Each row comes from the steps of one walk. Every step used is in the known rows, and no mark comes twice. Write the walk behind each row, first mark first.
(in the rows, 128 means zero)
Known rows:
X > E: [113 140 108 130 125 139 128 148 106 111 122 151 130 101 125 126 133 125
 118 138 128 137 144 165 146 107 124 117 117 130 137  92 134 126 109 144
 133 127 139 133  98]
B > S > X > P: [131 149 109 156 108 129 133 196 140  87  90 169 146 104 130 170 103 115
 166 114 153 124 159 120 113 103 143 133  94 119 125  81 138 124 141 127
 115 117 159 133  68]
Q > Y > K > E > X: [136 116 130 135 133 134  81  35 122 162 130 120 131 187 144 121 125 129
 147 118 146 116 101 111 125 157 128 141 139 145 123 158  94 140 143 118
 149 119 125 140 151]
Y > K > E: [141 117 122 134 120 126 112  49 127 162 131 112 137 171 159 120 123 119
 140 110 118 117 119 113 175 138 119 119 150 163 127 146 101 140 112 134
 157 135 131 132 161]
E > K: [112 142 119 118 119 125 135 128 126 124 129 136 131 113 132 109 139 139
 115 136 103 135 133 135 152 118 127 121 140 126 133 115 131 144 119 148
 139 132 122 133 143]
E > B > S > X > W: [140 114 113 150 123 158 141 231 158 142 104 150 146 133 122 156 106 132
 173 122 181 123 135 125  80 161 148 149  82 120 141 105 150 122 133  86
  83 110 157 109  65]
S > X: [117 154 104 143 126 113 119 165 120 107 112 188 153 116 129 125 110 122
 139 140 138 132 150 138 145 101 136 116 111 134 144  93 132 132 109 149
 137 126 124 134  95]
A > E > K > Y > L: [117 142 179 105 150 103 197 124 158 181 167 102 112 120 106 126 135 135
  80 136  45 156 105  95 133 160 136 103 164  84 131 163 159 127 131 151
 111 153  92  93 199]
X > P > Q > Y: [121 150  77 136 109  74  76 109 106  42 101 155 134  83 116 112 120 132
 159 137 100 113 167 162 113  72 150 109 139  84 142 102  98 132 147 181
 206 109 108 166 104]
W > X > P > Q > Y > L: [115 183 108 158 139  62  99 140 142  27 132 171 136  73 105 135 102 118
 168 143 114 127 158 159  98  70 164 126 130  72 150  86 125 115 156 186
 187  97  90 159  85]
B > S > X > E: [123 133 115 141 133 161 133 205 136 127 108 157 129 116 112 167 119 130
 132 117 167 139 132 134 101 135 124 139  81 130 141  87 151 109 128 111
  88 117 161 115  60]
N > Q > Y > K > A: [131 112 128 129 162 101  58   4 131 148 129 128 128 166 135  73 133 134
 158 120  98 101 117 136 140 134 115 125 126 145 119 167  73 122 139 141
 194 120  80 144 194]
K > E > B > S > X: [157 107 142 123 124 164 161 177 146 147 120  95 117 160 115 161 125 130
 142 107 173 131 109  99  83 162 112 140 103 145 125 139 139 126 135  74
  69 128 165 120 107]
Q > Y: [106 155 107 134 140  98  95 110  96 102 120 165 145 115 122 101 125 136
 148 146  96 128 140 157 146  93 135 108 138 120 138 106 107 140 120 165
 172 120 100 153 136]
Q > Y > K: [106 135 112 143 144 102  65  43 116 149 127 148 153 148 144 104 122 135
 151 129 106 115 123 144 168 125 129 123 148 134 139 128  84 141 130 166
 186 116 100 146 153]
W > X > P: [116 164 106 156 102 117 123 171 138  46 105 170 153  81 143 147 104 101
 164 121 150 123 174 153 146  89 154 142 111 133 123  66 150 130 121 154
 133 120 136 147  63]
K > A: [129 137 118 132 134 120 138 114 110 125 126 135 129 125 140 105 125 121
 128 125 114 122 131 125 174  97 123 119 134 152 131 129 115 124  94 127
 153 140 124 133 143]
W > X > E > K > Y: [ 96 138 155 104 128 163 138 164 174 111 133 109 120  79 116 137 127 125
  85 108 120 145 137 144 123 185 141 173 123 106 137 101 199 116 115 132
  71 147 106  85  93]
E > A: [111 141 116 129 136 127 138 139 116 123 132 147 124 104 130 106 136 129
 125 133 112 127 135 145 162  95 124 114 126 143 127 124 115 135 112 134
 139 129 133 136 141]
W > X > E > K > Y > L: [ 91 162 180 119 152 135 170 169 188 129 163 118 113  77 102 141 121 118
  85 122  98 162 125 136 118 169 144 158 130  82 144 104 196 108 126 145
  78 140  92  84 111]
W > X: [109 161 101 150 131 117 117 160 128  83 120 177 154 104 136 125 112 118
 147 132 138 127 150 148 150 106 146 129 116 138 139  81 150 129 103 152
 131 124 124 133  89]
N > Q > Y > L: [113 174 119 145 176  61 108  93 118 102 143 187 134 123  96  76 127 138
 163 163  59 137 134 163 103  83 138  77 120  85 138 123 104 133 150 187
 192 109  66 162 183]
L > D: [104 168 102 144 148 104 155 187 100 100 136 162 164 121 136 102 113 110
 126 148  91 141 123 141 165  70 125  74 154 121 141 101 131 130 113 175
 145 138 113 160 139]
Y > K: [117 135 102 151 129 110  95  66 120 157 125 153 152 148 158 111 122 125
 143 127 109 117 131 134 187 127 129 111 144 146 139 121 101 143 115 161
 175 129 119 131 147]
W > X > E > B: [113 127 135 133 126 165 136 184 138 103 134 118 127  99 119 147 131 121
 116 121 187 134 136 172 107 147 121 162  97 141 131  88 164 119 124 109
  77 121 145 123  54]
D > L: [114 166  95 141 144 103 157 173 100 110 139 185 166 132 134 106 113 111
 128 159  90 139 122 153 165  72 127  75 150 135 146 100 134 135 106 170
 152 144 111 153 131]
P > T: [127 166  87 144 123 115  68 152  95  89 128 161 131 121 142  98 128 128
 144 135 101 132 170 150 134  70 126 121 151 117 141  94 142 143  93 174
 167 128 102 150 122]
B > S > X > E > A: [120 120 138 129 145 181 144 209 146 138 122 133 106 106 107 168 132 132
 120 107 176 137 123 132 100 135 113 153  75 140 130 112 141 106 134  84
  66 118 172 110  67]
B > S > X > P > T: [143 158 100 159 106 136  75 215 131  65 100 160 132 109 137 162 108 117
 171 107 151 127 184 124  86  81 133 157 114 110 129  74 154 128 123 140
 122 116 140 143  61]
P > Q > Y > K > E: [141 112  98 122 133  94  57  14 120 127 128 106 123 165 133 105 126 141
 146 121 103 107 117 125 132 134 127 115 164 123 146 164  75 133 136 157
 200 118 102 147 164]
E > A > K > Y > M: [113 138 173 127 136 111 175 121 133 159 154  85 127  86 129 119 132 126
  72 141  43 152 126 118 156 158 115 119 145  66 140 155 159 136  99 125
 131 149  77  71 194]
K > A > E > B > S > X: [164  78 166 115 142 164 176 176 147 181 132  73 108 164 111 167 134 135
 113 106 182 123  87  74  88 166  99 144  98 163 114 169 132 103 140  50
  58 135 170 104 117]
P > Q > Y > K: [116 131  83 140 142  78  40  32 114 121 121 146 142 141 130  94 124 148
 147 135  94 109 131 145 142 122 136 108 154 107 157 136  77 136 141 184
 220 109  90 142 151]
A > K: [117 132 131 117 121 111 135 116 109 131 126 140 139 122 137 123 136 138
 115 147 104 133 128 130 157 119 127 110 150 128 131 122 125 144 121 146
 139 131 123 131 155]
A > K > E > X > W: [155 101 136 118 101 157 147 141 134 142 119 122 129 156 141 143 122 130
 139 139 167 127 120 102 100 167 153 146 125 128 117 148 141 135 129  85
  93 124 153 115 126]
S > B: [114 141 120 129 143 121 130 135 103 103 123 142 143 106 128 123 130 131
 118 140 128 133 143 163 147 108 119 116 119 150 137  97 122 132 111 146
 135 132 128 124 111]
N > Q > Y: [114 150  96 131 150  87  75  85 107  86 113 176 139 124 110  74 132 142
 165 152  78 120 147 169 107  97 135  92 116 108 128 119 109 140 141 172
 185 115  80 162 163]
A > E > K: [128 113 142 102 122 131 157 123 126 146 136 108 122 131 123 132 149 142
  97 137 109 136 113 109 137 133 118 113 141 138 117 143 130 137 129 131
 113 133 138 128 152]
A > K > Y > L: [103 158 170 121 150  82 177 117 142 162 154 132 130 111 117 116 121 130
 102 146  43 152 122 113 151 145 144  99 174  74 144 138 152 134 122 168
 137 152  74  95 198]
X > E > B: [119 119 130 123 121 155 146 159 115 130 132 112 119 108 114 128 145 128
 109 130 153 137 132 168 121 136 110 131 115 128 131 107 137 129 124 118
 107 127 144 131  98]
A > E: [131 127 117 123 126 114 149 128 103 136 126 141 136 132 129 128 132 131
 121 143 109 129 126 126 145 107 124  92 136 139 121 129 121 133 117 144
 134 132 136 135 141]
K > Y: [106 155 111 130 128 104 136 129 126 127 117 152 144 103 129  98 112 123
 124 129  59 134 151 137 161 133 149  99 151  97 142 113 155 140  96 168
 151 156  92 106 157]
E > X: [121 153  92 150 122 124 125 146 103 119 116 179 145 127 136 114 123 127
 137 148 140 127 135 134 128 115 142 105 117 126 135 104 133 142 122 139
 142 127 137 132 116]
A > E > X > P > M: [155 147  97 146  81 108 107 145 108  99 123 135 126 128 118 157 131 120
 150 140 156 127 159 147  97  79 124 139 135 124 115 107 132 128 145 138
 138 117 136 156 103]
A > K > E > B: [145  92 172  93 112 144 168 108 125 155 142  58 110 155 128 134 150 137
 106 132 135 135 105 111 121 160 104 132 153 145 113 163 127 143 130  93
  93 139 142 130 168]
Q > Y > K > E: [132 117 131 125 136 117  80  24 122 154 133 109 134 174 143 115 125 130
 149 114 110 118 113 122 158 137 120 130 156 148 128 155  84 139 126 140
 166 124 110 149 166]

Which walk is each row?
[131 124 124 142 134 146 144 199 141 144 114 134 135 135 117 152 122 137
 143 123 166 130 118 120  92 147 121 131  94 129 138 111 142 130 138 100
  88 121 155 116  92] | E > B > S > X
[132 167  91 150  95 115  70 159 103  51 114 155 131  95 146 119 121 110
 155 123 112 126 194 155 131  52 134 138 147 110 124  80 140 143 108 173
 167 124 114 163  99] | X > P > T
[138 102 142 121 132 144 124  54 139 175 146  90 113 161 156 121 135 121
 130 102 127 116 109 111 175 140 108 135 142 173 117 171  92 135 117 108
 136 135 142 127 171] | Y > K > E > A
[104 113 172 103 136 172 142 166 146 115 144 104 108  90 120 160 145 130
  92 120 174 138 122 148 128 147 117 178 109 150 117 117 155 113 132  97
  63 123 149 110  87] | W > X > E > A > K
[158  88 150 134 128 164 131 114 164 196 129  80 124 192 140 164 123 129
 144  91 180 120  95  87 104 195 105 151 114 163 127 159 117 127 144  74
  85 125 164 111 123] | Y > K > E > B > S > X
[100 189 126 146 197  58 137 143 114  92 163 182 153 131  98  72 117 122
 152 170  48 149 113 162 106  61 129  55 142  75 139 123 109 123 157 201
 179 117  54 180 188] | N > Q > Y > L > D
[163  94 122 131 120 155 158 153 130 153 123 128 127 152 136 134 120 120
 136 131 173 114 117  96 114 145 148 141 106 145 113 157 132 110 118  74
 103 129 158 109 110] | K > A > E > X > W
[122 111 158  95 129 167 148 125 138 138 142  85  97 109 123 125 152 129
  79 114 138 136 117 130 146 136 105 160 123 152 123 134 132 109 113  98
 102 136 140 121 119] | X > E > K > A
[127 141  92 153 117 126 117 200 140 107 104 202 166 113 137 129  96 117
 164 137 152 124 163 145 135 115 164 134  97 123 144  90 142 123 105 137
 129 118 129 126  65] | S > X > W
[111 106 166  97 130 162 149 139 126 143 144  96  99 101 119 140 158 138
  83 129 139 142 119 145 140 134 105 148 125 142 117 137 128 123 130 104
  91 129 150 118 128] | X > E > A > K
[140 113 151 101 114 128 150  99 113 138 130  97 120 147 139 132 139 133
 118 136 113 135 119 105 145 132 119 119 157 143 118 148 125 141 117 120
 120 139 135 133 170] | A > K > E
[148  88 146 124 140 129 129  48 127 195 142  91 124 177 155 128 135 122
 114 108 131 111  97  88 183 145 105 128 147 176 114 179  90 117 115 112
 143 141 137 116 172] | Y > K > A > E
[146 107 139 114 135 128 160 112 111 147 135 104 118 144 132 125 136 124
 110 124 123 122 113 101 157 112 113 113 135 162 112 158 114 116 105 110
 127 145 138 128 155] | K > A > E
[126 148  74 145 107  91  75 118 108  43  98 165 133  97 114 116 121 133
 156 144 135 113 154 153  79  92 160 119 124  77 137 108 110 135 165 159
 187 104 123 161  94] | E > X > P > Q > Y
[138 173  76 162  82 102  86 151 110  75 113 160 135 108 126 135 121 116
 166 140 148 126 179 171 114  63 135 146 132 114 131  77 131 135 134 154
 165 113 120 161  94] | E > X > P > M
[136 121 135 112 127 142 154 122 120 127 138 104 106 128 132 118 139 123
 127 118 120 128 126 124 151 109 117 120 132 159 114 151 116 132 109 107
 120 138 145 138 153] | K > E > A
[126 159  74 152 101  95  98 163 134  20 101 166 144  72 133 137 107 114
 159 129 141 113 178 155 120  85 161 133 118 105 141  76 144 123 133 167
 168 115 128 144  60] | W > X > P > Q
[131 141  78 158 112 137 124 179 122 117 105 193 154 124 139 119 109 122
 166 145 155 121 147 142 119 127 170 127 102 116 137  99 141 135 116 124
 136 116 140 124  87] | E > X > W
[133 107 165 105 137 192 149 178 165 150 127  91  96 122 112 168 137 135
  93  96 178 138 103  98 103 163 103 181  89 149 128 132 149  91 131  65
  58 128 162 100  82] | B > S > X > E > K > A
[104 118 169  96 135 127 158 117 143 156 139  98 114 103 127 113 137 137
  90 123  71 136 125 117 154 159 129 125 159 107 123 159 148 135 119 129
 109 158 103  89 186] | E > A > K > Y
[149  98 145 127 134 152 166 196 139 165 122 110 125 157 107 173 131 142
 126 121 172 132 102  97  76 162 111 123  98 138 122 141 142 124 149  85
  65 124 168 112 104] | A > E > B > S > X
[103 180 134 144 151  78 167 133 139 144 146 163 139 103 118 101 107 120
 123 142  39 149 139 130 160 120 152  86 157  77 152 116 152 132 106 180
 160 148  74 103 177] | K > Y > L
[111 117 153 105 132 131 147 123 121 141 139 115 117 115 132 123 148 140
 105 136 113 131 120 127 155 120 114 127 143 140 119 144 117 139 128 122
 121 132 133 124 164] | E > A > K
[ 98 129 151  97 122 151 148 137 152 140 131 105 111  89 116 118 139 134
  78 117  84 146 134 142 136 173 129 140 141  96 135 120 172 124 115 137
  99 152 106  93 133] | X > E > K > Y
[100 169 158 120 149  94 175 127 162 157 158 129 124  99 112 105 124 130
  98 138  38 155 124 117 148 143 145 107 164  74 147 131 159 133 121 169
 136 150  77  97 186] | E > K > Y > L
[153  87 145 132 136 146 129  59 129 199 139  99 123 189 154 135 134 122
 112 111 163 110  85  79 147 165 115 137 130 173 109 183 101 119 131  90
 126 136 152 109 156] | Y > K > A > E > X
[138 125 113 134 125 131 147 141 103 140 124 149 134 148 128 135 133 132
 119 147 146 128 114 112 114 129 134 101 117 134 118 133 133 135 133 121
 114 129 153 128 126] | A > E > X
[121 154 109 149  99 114 123 175 130  69  98 181 155  89 137 147 102 105
 149 127 148 125 172 145 142  85 145 130 105 129 124  80 132 130 125 148
 137 123 140 148  67] | S > X > P
[138  97 142 111 157 124  75   7 142 148 142  99 106 174 130  85 145 137
 153 110 103 108 108 134 119 144 107 127 126 153 105 190  75 134 153 120
 161 119 100 148 203] | N > Q > Y > K > E > A
[132 126 113 139 132 139 153 168 122 148 119 117 127 133 122 133 135 142
 145 123 133 128 120 127 108 141 118 113 117 123 134 117 134 137 134 110
 113 125 150 125 131] | E > B > S
[121  99 175 104 142 184 151 195 150 157 130 101  99 115 108 184 145 145
  97 112 176 142 107 116  93 162 104 166  90 141 121 132 144 107 149  70
  46 118 172  98  93] | B > S > X > E > A > K
[109 103 175  99 133 167 145 168 143 140 138 114 108 103 115 159 144 133
  81 125 171 142 121 140 122 141 108 164 102 144 121 132 137 113 137  94
  66 124 152 114  90] | S > X > E > A > K
[122 121 136 138 134 181 145 210 150 120 125 107 118 111 111 168 133 132
 133 108 197 135 119 148  79 166 118 165  84 135 133  89 171 112 139  86
  56 116 165 109  53] | W > X > E > B > S
[163  76 132 142 126 157 128  86 146 200 129 115 133 188 159 139 119 119
 137 112 179 102 101  83 137 178 142 154 116 164 112 178 108 110 127  76
 119 126 156 100 126] | Y > K > A > E > X > W
[147 114  99 141 114 144 145 172 120 139 115 167 144 144 132 141 118 128
 149 145 163 122 130 115 102 142 161 121 105 124 122 129 142 129 128 108
 110 119 155 118 102] | A > E > X > W
[155 122  97 140 104 153 139 159 129 119 112 152 138 148 143 128 109 116
 162 132 165 121 137 121 107 140 161 134 109 131 125 127 142 133 114  97
 115 123 154 126 104] | K > E > X > W
[139 104 135 116 122 130 162 139 110 149 137 103 126 141 119 131 145 136
 113 139 134 129 113 129 120 134 111 105 132 140 117 144 127 137 130 117
 109 133 145 131 140] | A > E > B
[153 104 135 122 132 144 159 125 112 156 133 113 116 156 131 130 138 124
 108 132 158 122 101  89 125 133 120 121 118 157 109 164 123 118 124  89
 110 138 153 119 141] | K > A > E > X
[116 131 102 143 154  89  47  20 122 133 122 161 146 157 132  75 130 142
 167 135  87 109 132 159 129 131 127 105 125 125 128 139  84 140 149 176
 200 112  79 152 180] | N > Q > Y > K
[107 132 149 109 125 109 144 111 131 146 124 121 135 113 131 113 126 135
 100 137  62 138 136 118 155 159 140 113 168  94 133 135 156 141 112 154
 131 156  93  93 179] | A > K > Y
[118 121 164 106 134 177 141 153 157 110 142  91 105 100 125 142 139 121
  89 105 174 135 120 132 136 147 116 191 107 160 124 115 160  98 114  89
  74 131 140 112  77] | W > X > E > K > A
[119 115 138 124 125 161 136 190 134 123 127 131 127 109 111 145 131 124
 105 128 182 139 134 161 102 141 113 147  90 136 135 101 144 119 127 107
  79 124 147 125  60] | S > X > E > B
[162 134 135 124  70 121 111 112 120 100 127  89 110 140 126 159 136 122
 143 133 156 132 151 134  99 105 118 168 157 130 111 128 131 136 147 115
 124 122 133 154 133] | A > K > E > X > P > M
[121 119 135 134 151 114  79  24 123 163 135 115 134 159 148 102 125 128
 140 111 117 110 111 119 179 129 116 143 147 157 131 155  75 122 121 135
 181 127 102 137 164] | Q > Y > K > A
[151 113 153 112  83 145 151 118 125 106 114 103 119 134 144 159 132 116
 128 126 158 126 131 104 108 135 134 145 135 129  97 139 135 142 149  95
 102 132 165 139 131] | A > K > E > X > P
[149  84 125 113 150  98  76  12 120 157 139  84 114 168 128 113 137 145
 117 117 114 101  95  99 138 142 113 123 158 138 133 194  66 109 141 133
 188 124 106 130 170] | P > Q > Y > K > A > E
[126 153  96 154  95 123 129 156 114  80  98 174 143 101 140 134 117 109
 151 133 150 122 160 141 123  97 152 122 110 117 118  91 133 142 139 136
 143 122 152 149  92] | E > X > P
[127 131  81 155 111  94  44  55 124  92 103 151 139 130 138 122 119 132
 159 128 140 100 141 141 103 125 152 133 133  94 138 128  86 136 172 160
 203 102 120 150 109] | E > X > P > Q > Y > K
[105 153 187 105 171 100 226 176 155 167 184  95 132 129 106 123 124 119
  68 143  32 168  83  91 136 138 126  78 184  73 135 164 165 116 138 166
  98 160  83 113 206] | A > E > K > Y > L > D
[146  88 118 116 132 112  74  22 129 147 138  66 113 172 124 106 138 145
 139 120 125 107 105 129 106 163 114 128 159 122 141 176  79 135 151 129
 175 117 108 143 162] | P > Q > Y > K > E > B
[163 108 120 111  81 123 130 110 125  79 110  99 107 125 130 148 134 129
 125 135 149 118 134 104  81 132 141 129 142 104 117 149 126 135 161 113
 135 124 156 141 125] | A > K > E > X > P > Q
[162  81 159 112 139 158 185 145 128 185 137  51 101 165 116 150 148 139
 118 110 152 122  85  80 104 158  97 128 122 156 108 175 123 113 135  61
  82 139 167 108 152] | K > A > E > B > S
[145  84 152 125 152 137  98  34 122 194 141  95 121 191 138 128 135 133
 119 114 158 109  79  88 129 163 116 144 135 160 110 188  83 116 148  96
 136 125 132 125 159] | Q > Y > K > A > E > X
[109 128 134 106 119 152 137 140 129 125 133 117 114  98 119 127 149 137
  91 130 125 143 129 152 135 132 117 139 122 129 132 107 143 127 125 131
 108 127 138 128 109] | X > E > K
[151  84 157 106 132 144 175 121 119 166 145  68 108 150 123 125 147 130
 101 123 148 122  99 106 134 138  99 126 133 163 109 173 118 119 119  85
 101 144 147 122 154] | K > A > E > B
[163 125 144 117  80 151  96 139 116  82 124  93 103 139 150 150 135 117
 131 123 155 132 155 105  80 111 125 167 151 117 102 132 149 146 136 110
 108 131 144 148 122] | A > K > E > X > P > T
